Each row was made from one small tree. The marks that hang from a mark follow it in brackets, in alphabetical order. Every link used is in the known rows. Write each row's tree.
Known rows
virefi{venese{boviga vazis vodub}}: [ 0.89 -0.95  0.23 -0.88 -3.50  0.53 -0.08  2.38  0.09 -2.41 -2.12  0.75
  0.73 -2.21 -3.19 -0.14 -2.75 -0.47  1.01 -0.72  2.40]
boviga{suke venese{vazis vodub}}: [ 0.48  0.63  1.12 -1.00 -3.08  0.76  0.81  1.75 -0.36 -3.04 -0.86  1.66
  0.02 -0.66 -1.29  0.10 -2.25 -1.63 -1.46 -0.98  4.50]
virefi{venese{vodub}}: [ 1.29 -0.50 -0.77 -1.15 -3.33  1.44 -0.07  1.72  0.49 -1.06 -0.62 -0.92
  0.69 -1.63 -1.92 -0.79 -0.66 -0.08  2.37 -0.06  0.76]
zalip{suke{boviga{venese{vazis virefi vodub}}}}: [ 0.62  1.45  1.02 -2.83 -4.71  0.13  1.74  3.73 -1.04 -3.83  0.08  0.86
 -0.09 -0.77  0.20  0.51 -1.66 -2.17  0.39 -0.96  5.00]
venese{boviga}: [-0.34 -0.25 -2.33 -0.85 -2.99  0.91  0.80  0.91 -0.44 -1.75 -0.62  0.36
  0.52 -1.66 -1.88  0.09 -0.91 -0.83  0.53 -0.85  2.13]
mozor{suke}: [ 0.78  0.40 -3.11 -2.12 -3.42  1.24  0.83 -0.26  0.05 -1.56  0.39 -0.61
  0.40 -1.51 -0.81 -0.49  0.50 -0.06  0.89 -0.01  1.15]
vodub{venese{boviga{suke} virefi}}: [-0.92  0.01 -0.81 -0.16 -2.01  0.86  0.49  3.34 -0.52 -3.48 -2.08  1.65
 -0.34 -1.23 -0.82  0.41 -1.28 -1.14 -1.23 -1.37  2.54]
boviga{suke venese{vazis virefi}}: [ 1.07  1.57  1.44 -0.71 -2.79  0.80  0.25  2.92 -0.75 -3.86 -0.41  1.08
 -0.91 -0.94 -1.81  0.92 -1.46 -1.05 -1.56 -1.66  4.94]
suke{boviga{venese{vazis virefi vodub}}}: [ 0.85  0.98  1.49 -2.31 -4.21  0.74  0.95  3.63 -0.41 -3.73 -0.47  0.89
 -0.89 -1.32 -1.09  0.36 -1.56 -1.06 -0.32 -1.20  4.82]
rovu{mozor vodub{venese} zalip{suke}}: [ 1.68 -0.21 -4.25 -2.26 -3.98  2.84  2.63 -0.17 -3.00 -2.42  2.63  0.49
  1.74  0.74  1.27  0.97 -0.21  1.00  2.74 -3.31 -1.10]
suke{boviga{venese{virefi vodub}}}: [-0.15  0.83  0.68 -2.35 -4.03  0.88  1.02  3.11 -0.28 -2.90  0.10  0.59
 -0.75 -0.88 -0.13  0.05 -0.45 -1.21  0.45 -0.67  3.73]
virefi{venese{vazis}}: [ 3.26  0.07 -0.14 -0.77 -3.55  0.82 -0.20  1.50 -0.12 -1.75 -0.13 -1.05
  0.39 -2.01 -2.99 -0.03 -0.91  0.45  1.53 -1.26  1.96]
rovu{vodub{venese{boviga vazis}} zalip{suke}}: [ 0.85 -0.19 -2.64 -1.89 -4.42  1.63  2.68  0.89 -2.48 -3.32  0.06  1.70
  1.35 -0.17 -0.57  0.98 -2.03  0.16  0.99 -3.14  0.84]
rovu{vodub}: [ 1.02 -0.43 -2.85 -1.53 -3.59  2.83  1.23 -0.04 -0.55 -1.16  0.92 -0.66
  0.12 -0.33 -1.64 -0.30  1.30  0.72  1.82 -1.11  1.21]
rovu{mozor}: [ 1.54 -0.07 -3.03 -1.11 -2.56  1.98  0.67  0.26 -1.14 -1.71  1.38 -0.52
  0.79 -1.17 -1.08  0.47 -0.20  0.26  1.49 -1.58  1.31]
zalip{suke{boviga{venese{vazis}}}}: [ 1.99  1.39  0.19 -2.47 -5.11 -0.75  2.11  1.08 -1.62 -2.69  1.95  0.49
  0.56 -0.44  0.55  0.45 -0.77 -2.19  0.28 -1.71  4.78]
venese{boviga{suke} vodub}: [-1.47 -0.37 -1.60 -0.63 -2.35  0.77  0.68  1.37  0.16 -2.09 -1.71  2.08
  0.43 -1.15 -0.74 -0.72 -1.81 -2.48 -0.82 -0.35  2.42]
zalip{suke{boviga{venese{vazis vodub}}}}: [ 1.02  0.97  0.43 -2.80 -5.05 -0.31  2.19  1.80 -1.16 -2.84  0.79  0.96
  0.71 -0.47  0.61  0.08 -1.60 -2.44  0.39 -0.95  4.68]
virefi{venese{boviga vodub}}: [-0.13 -1.12 -0.63 -1.00 -3.42  0.73 -0.02  1.90  0.25 -1.50 -1.49  0.42
  0.89 -1.87 -2.22 -0.53 -1.72 -0.61  1.80 -0.23  1.25]
mozor{rovu{vodub} suke}: [-0.02 -0.45 -3.54 -4.42 -4.78  2.32  1.09 -1.27  0.38 -1.28  1.77  0.59
  0.33 -0.98  0.28 -0.52  1.51  0.50  2.88 -0.49  0.34]
mozor{rovu suke}: [-0.01  0.33 -3.24 -3.98 -4.08  1.17  0.57 -0.50  0.77 -1.39  1.14  0.22
  0.53 -2.08  0.28 -0.36  0.34 -0.45  2.11 -0.07  0.76]
suke{boviga{venese}}: [ 1.20  0.80 -0.20 -2.03 -4.44  0.04  1.33  0.53 -0.80 -1.75  1.97  0.23
 -0.07 -0.53  0.19  0.00  0.37 -1.14  0.41 -1.44  3.43]
rovu{zalip}: [ 1.53  0.91 -3.29 -1.39 -3.23  2.00  1.04  0.16 -0.80 -1.51  1.14 -0.47
  0.52 -1.30 -1.07  0.05 -0.67  0.01  1.16 -1.98 -0.22]
venese{boviga vazis vodub}: [-0.25 -0.50 -1.23 -1.07 -3.06  1.14  0.84  2.12 -0.11 -2.82 -2.31  1.15
  0.46 -2.10 -2.74  0.01 -2.81 -0.98 -0.17 -0.69  3.12]
virefi{venese}: [ 2.20 -0.09 -1.04 -0.89 -3.38  1.01 -0.13  1.03  0.00 -0.87  0.47 -1.39
  0.54 -1.61 -2.03 -0.39  0.25  0.30  2.31 -0.76  0.82]

Which tree is each row?
[ 0.29 -0.10 -0.45 -0.62 -2.67  1.23  0.73  4.06 -0.80 -4.14 -2.75  0.69
 -0.28 -2.20 -2.85  1.13 -2.28  0.33 -0.52 -1.68  3.28]
vodub{venese{boviga vazis virefi}}
[ 0.64 -0.57 -1.01 -0.58 -2.96  0.78  1.16  2.16 -0.88 -3.15 -2.05  0.78
  0.53 -1.89 -2.42  0.73 -2.27  0.01 -0.49 -1.67  2.90]
vodub{venese{boviga vazis}}
[ 0.88  0.84 -0.80 -3.13 -4.97 -0.37  1.42 -0.40 -0.60 -2.05  2.00  0.61
  0.02 -0.56  0.99 -0.25  0.79 -0.98  0.25 -0.71  2.99]
mozor{suke{boviga{venese}}}
[ 1.84  0.77 -2.38 -3.40 -5.56  1.18  2.79 -1.10 -3.37 -2.39  5.16  1.62
  1.21  1.47  2.62  0.92  0.33 -0.63  2.25 -3.75  1.03]
rovu{mozor vodub zalip{suke{boviga{venese}}}}
[ 0.11  1.15  1.66 -0.99 -2.76  1.24  0.39  3.64 -0.24 -4.02 -1.51  1.61
 -0.73 -0.99 -1.71  0.54 -2.32 -1.38 -1.51 -0.96  4.86]
boviga{suke venese{vazis virefi vodub}}
[ 0.08  0.27 -3.31 -4.63 -4.60  3.08  1.23  0.84 -0.38 -2.99  1.05  1.14
 -0.12 -1.00  0.85  0.46  0.34  1.77  2.65 -1.99 -1.52]
mozor{rovu{vodub{venese{virefi}} zalip} suke}
[ 0.76 -0.24 -3.25 -3.51 -4.46  3.11  1.56 -0.09 -0.72 -1.70  1.67  0.86
  0.55 -0.59  0.47  0.24  0.01  1.33  2.87 -2.72 -1.34]
mozor{rovu{vodub{venese} zalip}}
[ 1.11 -0.65 -2.12 -1.41 -3.94  2.21  1.88  0.80 -1.87 -3.25 -0.55  1.75
  0.54 -0.62 -1.90  0.82 -1.90  1.32  0.28 -3.40  0.65]
rovu{vodub{venese{boviga vazis}} zalip}
[ 0.31  0.83  1.22 -1.54 -3.31  1.82  0.56  3.90 -0.44 -3.83 -1.57  0.29
 -0.56 -1.54 -2.71  0.98 -2.27 -0.07 -0.06 -0.72  4.44]
boviga{venese{vazis virefi vodub}}
[ 0.72 -0.64  0.72 -0.42 -2.93 -0.06 -0.32  2.14  0.27 -2.57 -2.06  2.02
  0.55 -1.71 -2.19 -0.52 -2.82 -1.75 -0.43 -0.97  2.70]
virefi{venese{boviga{suke} vazis vodub}}
[ 1.28  0.51  0.92 -2.29 -4.57  0.27  1.40  1.71 -0.52 -2.72  0.16  0.97
 -0.12 -0.99 -0.71 -0.12 -1.51 -1.32 -0.27 -1.24  4.49]
suke{boviga{venese{vazis vodub}}}
[-0.85  0.28 -0.14 -0.55 -2.11  1.03  0.21  3.73  0.18 -4.01 -2.98  2.31
 -0.46 -1.89 -2.13  0.09 -2.92 -1.97 -1.67 -0.91  3.92]
venese{boviga{suke} vazis virefi vodub}
[ 1.73  0.28 -4.69 -2.43 -4.02  2.78  2.21 -0.93 -2.70 -1.89  3.49  0.40
  1.66  0.56  0.82  0.74  0.11  0.25  2.97 -2.99 -0.79]
rovu{mozor vodub zalip{suke}}
[ 0.99  0.41 -4.02 -5.43 -5.88  1.58  1.69 -2.11 -0.15 -1.43  3.67  1.68
  0.20 -0.59  2.46 -0.84  1.34 -0.22  2.63 -2.26 -1.07]
mozor{rovu{vodub zalip} suke{boviga}}
[ 1.51 -1.30 -3.02 -1.39 -3.17  3.14  1.49  0.31 -1.77 -2.07  1.23  0.01
  0.72  0.11 -0.68  0.59  0.72  1.85  1.99 -2.29  0.54]
rovu{mozor vodub{venese}}
[ 0.56  0.51 -2.86 -4.69 -4.91  0.11  0.89 -0.77  0.81 -1.32  2.18  0.79
  0.13 -1.83  1.90 -0.96  1.00 -1.43  1.83 -0.51  1.15]
mozor{rovu suke{boviga}}
[ 1.79  1.11 -4.32 -1.99 -3.40  1.62  1.75 -0.20 -2.29 -2.02  2.87  0.00
  1.81 -0.50  0.80  0.85 -1.11 -0.68  2.22 -2.63 -0.39]
rovu{mozor zalip{suke}}
[ 0.45  0.26 -4.37 -4.73 -5.01  2.67  1.29 -1.88 -0.18 -1.50  2.60  1.12
  0.50 -0.81  0.82 -0.25  0.65  0.78  2.93 -1.78 -1.52]
mozor{rovu{vodub zalip} suke}
[ 1.79 -0.53 -0.04 -0.58 -3.54  0.12 -0.19  1.67 -0.35 -2.25 -0.99  0.28
  0.57 -2.21 -3.32  0.27 -1.95 -0.16  0.90 -1.43  2.38]
virefi{venese{boviga vazis}}
[-0.62 -0.03 -0.61 -1.07 -2.68  1.60  0.46  3.99  0.03 -3.80 -3.04  1.01
 -0.30 -2.46 -3.19  0.53 -2.88 -0.71 -0.22 -0.62  3.51]
venese{boviga vazis virefi vodub}
[ 1.05  1.19 -3.64 -4.97 -5.19  0.38  1.21 -1.36  0.18 -1.51  2.99  1.30
  0.37 -1.69  2.46 -0.71  0.17 -1.15  1.93 -1.81 -0.67]
mozor{rovu{zalip} suke{boviga}}
[-1.70 -0.18 -1.49 -1.20 -2.59  1.80  0.48  3.52  0.15 -2.96 -2.43  0.71
 -0.16 -2.01 -2.16  0.16 -1.80 -0.89  0.57 -0.11  2.41]
venese{boviga virefi vodub}
[ 2.17  0.93  0.66 -1.95 -4.58 -0.11  1.29  1.00 -1.00 -2.61  1.36  0.56
 -0.26 -0.95 -0.85  0.37 -0.65 -1.02 -0.36 -1.94  4.58]
suke{boviga{venese{vazis}}}
[ 2.21  0.03 -4.50 -3.67 -4.87  1.88  1.87 -2.22 -1.80 -2.05  4.12  1.37
  0.62  0.28  1.88 -0.25  1.22  0.70  1.83 -3.09 -1.02]
rovu{mozor{suke{boviga}} vodub zalip}
